What can hang from each mark:
mume: liru sakezi vikos zusob
liru: mume
zaban: sakezi vikos
vikos: mume zaban
zusob: pebad
suza: zaban
sakezi: mume
pebad: suza zoken zusob
potad: zoken

Every row comes from one small tree of marks. Brackets hold a mark, then the marks that hang from it, in alphabetical order. Every link used is in the known rows. Which tree was each row made from?
Known rows:
(pebad (suza zaban) zoken zusob): 0.19; -4.00; 0.65; 0.06; 0.45; -0.10; 1.64; -3.61; 0.21; 1.78; -5.20; 2.07; 0.19; 0.66; -0.33; -1.23; -0.36; -0.14; -0.48
(zaban (sakezi (mume liru vikos (zusob pebad)))): -1.06; 1.60; 4.00; -1.12; -2.74; -1.25; 0.83; -2.13; 0.05; 0.50; 0.56; 0.36; 0.13; 3.88; 1.99; -1.00; 0.71; 3.52; 1.42
(suza (zaban (sakezi mume) vikos)): 0.01; 1.78; 3.03; -0.08; -2.79; -1.09; -3.23; -0.65; -2.61; 1.67; -1.24; 0.45; -0.62; 5.14; 1.28; -1.55; -0.35; -0.64; 1.41
(liru (mume (vikos (zaban sakezi)) (zusob (pebad suza)))): -2.41; 1.83; 3.19; -1.54; -1.22; -1.16; 1.89; -1.23; 0.80; 1.06; -1.08; -0.86; -0.52; 1.70; 1.47; -2.89; -1.16; 3.69; 0.04
(zaban sakezi vikos): -0.71; 1.61; 2.66; 1.03; -1.22; -1.02; -3.12; 0.89; -0.41; 0.99; 0.68; 0.78; -0.72; 5.31; 1.37; -0.54; 0.75; 1.87; 0.13
(potad zoken): -1.68; 0.98; 1.71; -0.13; -1.21; 1.13; -1.68; -0.78; -0.23; 1.53; -0.79; -1.45; 2.05; 1.16; 0.28; -0.34; 0.97; -0.34; -0.43
(liru (mume sakezi (vikos zaban) (zusob pebad))): -3.00; 2.17; 2.91; -1.03; -2.93; -1.74; 1.59; -1.02; 0.28; 0.68; -0.59; -1.47; -0.43; 1.71; 1.70; -2.91; -0.48; 4.07; -0.33
(sakezi (mume zusob)): -0.45; 0.73; 3.69; -0.89; -3.05; 0.10; 1.33; -1.80; -0.74; 1.50; 0.12; 0.27; 0.71; 0.78; 1.54; -0.56; 0.31; 0.59; -0.66
(zusob (pebad (suza (zaban vikos)) zoken)): 0.59; 0.14; 2.43; -0.08; -0.81; -0.02; 2.76; -1.79; 0.90; 1.50; -2.37; 0.10; 0.03; 2.45; -0.10; -1.91; -2.58; -0.35; 0.63
(suza zaban): -0.43; 0.92; 1.38; 0.39; -1.70; -0.01; -0.89; -1.87; -3.51; 1.37; -1.69; -0.45; 0.81; 2.24; 0.64; -1.50; -1.18; -2.41; 0.15
(zusob (pebad (suza zaban))): -0.37; 0.78; 2.58; 0.18; -1.25; 0.20; 3.22; -1.67; -0.31; 1.05; -1.67; -0.07; 0.66; 1.90; 0.36; -1.92; -2.87; -1.04; 0.94
(vikos (mume liru (zusob (pebad suza zoken))) (zaban sakezi)): -0.19; 1.21; 4.37; -1.97; -0.33; -1.09; 2.19; 0.63; 1.47; -1.66; -0.95; 0.58; 1.34; 4.61; 1.48; -2.16; 0.17; 3.75; 1.95
(liru (mume sakezi (vikos zaban) (zusob (pebad suza zoken)))): -2.60; 0.89; 2.97; -1.10; -2.58; -1.51; 1.89; -1.66; 1.33; 0.67; -1.48; -0.99; -0.79; 1.66; 1.32; -2.90; -0.66; 4.27; -0.05
(zaban (sakezi (mume zusob))): -0.89; 0.41; 3.93; -0.96; -2.80; -0.64; -0.25; -1.76; -0.48; 0.99; 0.43; 0.94; 1.00; 3.03; 1.28; -0.31; 1.14; 1.99; 0.98
(mume liru sakezi (vikos zaban) (zusob (pebad zoken))): -2.14; 1.57; 2.31; 0.42; -2.06; -2.40; 3.59; -1.55; 0.59; -0.95; -0.33; -1.12; -0.04; 4.22; 1.96; -2.78; 0.08; 5.91; -0.37
(liru (mume sakezi)): -2.29; 0.59; 2.54; -0.78; -4.55; -0.59; -1.26; -2.03; -0.14; 0.36; -0.51; -0.66; -0.31; 1.26; 1.30; -1.30; 0.37; 1.10; 0.62
(zaban (sakezi (mume (zusob (pebad suza)))) vikos): -0.51; 1.46; 4.39; -0.09; -2.22; -1.30; -0.83; 0.40; 0.85; 1.33; 0.38; 1.33; -0.98; 5.16; 1.68; -0.95; 0.41; 3.21; 0.75
(mume liru sakezi (vikos zaban) (zusob pebad)): -2.68; 2.32; 2.43; 0.80; -2.25; -2.43; 3.48; -0.92; -0.13; -1.15; 0.19; -1.15; -0.02; 4.33; 2.40; -2.83; -0.13; 5.64; -0.34
(suza (zaban sakezi (vikos (mume liru (zusob pebad))))): -0.51; 2.69; 2.82; -0.29; -1.34; -1.64; -1.02; 0.07; -2.10; 0.55; -0.89; 0.08; -0.23; 5.82; 1.57; -1.91; -0.14; 1.79; 1.37
(zaban (vikos (mume liru))): 0.07; 2.68; 2.61; 0.56; -1.07; -0.34; -1.96; 1.54; -0.05; -0.22; 0.40; 0.08; -1.47; 3.98; 2.35; -0.80; 0.44; 1.44; -0.39
(pebad (suza (zaban (sakezi mume) vikos)) zoken zusob): 0.48; -3.40; 1.76; -0.26; -0.28; -0.88; 0.01; -2.75; 0.85; 1.96; -4.92; 2.72; -0.77; 2.67; 0.12; -1.28; 0.22; 1.15; 0.43

Which tree is each row?
-1.99; 1.98; 2.99; -2.00; -1.32; -1.41; 1.77; -1.52; 0.80; 1.32; -0.98; -1.32; -0.15; 1.61; 1.25; -2.78; -0.63; 3.87; -0.32 -> (liru (mume (vikos (zaban sakezi)) (zusob (pebad zoken))))
-2.41; 0.54; 1.92; 0.89; -2.03; -2.05; 4.05; -3.26; 0.65; -0.64; -1.14; -0.41; -1.05; 3.98; 1.89; -2.21; -0.11; 6.22; 0.17 -> (mume liru sakezi vikos (zusob (pebad (suza zaban) zoken)))
-3.23; 2.04; 2.65; -0.84; -3.07; -1.63; 1.93; -1.86; 0.29; 0.89; -0.22; -1.44; -0.73; 1.28; 1.85; -2.24; -0.04; 4.62; -0.46 -> (liru (mume sakezi vikos (zusob pebad)))
-1.90; -0.45; 2.36; 1.02; -2.14; -1.47; 3.52; -1.47; 0.34; 0.67; -1.02; 0.26; 0.52; 3.14; 0.49; -1.55; -0.18; 3.86; -0.61 -> (mume sakezi (zusob (pebad (suza (zaban vikos)) zoken)))
-0.53; 1.44; 3.01; 0.70; -0.90; -0.88; 0.22; 1.48; 1.19; 0.31; -0.20; 0.43; -1.22; 3.71; 1.64; -1.10; 0.34; 3.50; -0.80 -> (zaban (vikos (mume sakezi (zusob (pebad suza zoken)))))
-1.86; 2.89; 2.62; -0.16; -0.08; -1.94; 3.59; -0.96; -0.13; -0.41; 0.22; -0.97; 0.35; 4.25; 2.16; -2.72; -0.60; 5.12; -0.29 -> (mume liru (vikos (zaban sakezi)) (zusob pebad))
-0.43; 1.82; 4.17; -1.10; -2.62; -0.64; 2.74; -1.71; 0.57; 0.38; -0.64; -0.10; -0.56; 2.43; 2.33; -2.21; -1.06; 2.23; 0.52 -> (sakezi (mume liru (vikos zaban) (zusob (pebad suza))))
-0.48; 2.34; 2.73; 0.89; -2.21; -0.82; -2.32; 1.54; 0.07; -0.63; 0.53; 0.17; -1.58; 4.52; 2.47; -0.81; 0.92; 2.14; -0.03 -> (zaban (vikos (mume liru sakezi)))
0.63; -0.29; 3.34; -1.20; -2.20; -0.22; 2.92; -3.14; 1.24; 0.86; -2.35; 0.46; 0.33; 2.94; 0.14; -1.77; -2.02; 0.15; 2.27 -> (zusob (pebad (suza (zaban (sakezi (mume liru)))) zoken))
-1.11; 0.71; 3.35; -0.70; -2.07; -0.85; 3.15; -1.03; 1.36; -1.63; -0.28; 0.26; 0.29; 2.95; 1.87; -0.98; 0.96; 4.58; 0.97 -> (vikos (mume liru sakezi (zusob (pebad suza zoken))))
-1.03; 2.05; 3.98; -0.85; -1.50; -1.17; 2.10; 2.08; 0.00; -0.99; -0.34; -0.36; 1.70; 2.90; 1.55; -2.26; -0.03; 2.64; 0.20 -> (vikos (mume sakezi (zusob pebad)) zaban)
-0.63; 1.65; 3.84; -1.26; -2.04; -1.41; 2.27; 0.90; 0.76; -1.93; -0.56; -0.29; 1.34; 3.86; 1.69; -2.28; 0.46; 3.45; 0.97 -> (vikos (mume liru sakezi (zusob (pebad zoken))) zaban)
-0.13; 1.00; 4.25; -0.45; -2.52; -1.45; -0.64; -0.60; 1.58; 0.73; 0.05; 1.41; -1.23; 5.83; 1.70; -0.94; 0.77; 3.88; 1.27 -> (zaban (sakezi (mume liru (zusob (pebad suza zoken)))) vikos)
-3.02; 2.16; 2.01; 1.10; -2.48; -2.25; 3.87; -2.13; -0.06; -0.80; 0.74; -1.07; -0.48; 3.70; 2.57; -1.90; 0.48; 6.42; -0.56 -> (mume liru sakezi vikos (zusob pebad))
0.28; -2.03; 2.05; 0.43; -0.92; -0.05; -0.10; -2.31; 0.90; 0.33; -3.38; 1.36; -1.29; 3.54; 0.41; -1.31; -0.52; 1.36; 0.77 -> (pebad (suza (zaban (vikos (mume liru sakezi zusob)))) zoken)
0.27; -2.12; 2.09; 0.51; -0.58; 0.08; -0.15; -1.92; 0.78; 0.85; -3.47; 1.35; -1.11; 3.05; 0.18; -1.26; -0.67; 0.99; 0.35 -> (pebad (suza (zaban (vikos (mume sakezi zusob)))) zoken)
-0.16; 1.20; 3.79; -1.17; -2.07; -0.41; 2.74; -2.47; 0.11; 2.04; -1.39; -0.11; -0.56; 1.31; 1.55; -1.80; -1.13; 1.82; -0.15 -> (sakezi (mume vikos (zusob (pebad (suza zaban) zoken))))
0.09; 1.27; 3.87; -1.49; 0.45; -0.25; 2.90; 1.50; 0.94; -0.38; -1.32; -0.01; 1.52; 2.05; 1.00; -2.27; -0.92; 1.77; 0.00 -> (vikos (mume (zusob (pebad suza zoken))) zaban)
-1.74; 1.94; 2.77; -1.40; -2.08; -0.71; -1.73; -1.16; -0.10; 0.89; -0.98; -1.03; -0.90; 1.71; 1.62; -2.38; -0.64; 1.42; 0.45 -> (liru (mume (vikos (zaban sakezi))))
-1.99; 2.83; 1.81; 0.38; -0.14; -1.27; 4.62; -2.12; -0.24; 0.05; 0.61; -1.31; -0.26; 2.55; 2.39; -1.92; -0.45; 4.92; -1.37 -> (mume liru vikos (zusob pebad))
-0.75; 1.32; 2.78; -0.65; -2.61; -1.11; -1.04; -2.58; -2.82; 1.06; -1.36; 0.13; 0.13; 4.15; 1.46; -1.63; -0.12; 0.63; 1.62 -> (suza (zaban (sakezi (mume liru vikos zusob))))
-1.78; 1.95; 1.67; 0.63; 0.15; -1.04; 1.85; -1.09; -1.00; -0.39; -0.09; -0.83; -0.15; 3.03; 2.37; -2.21; -0.14; 3.75; -1.57 -> (mume liru (vikos zaban) zusob)
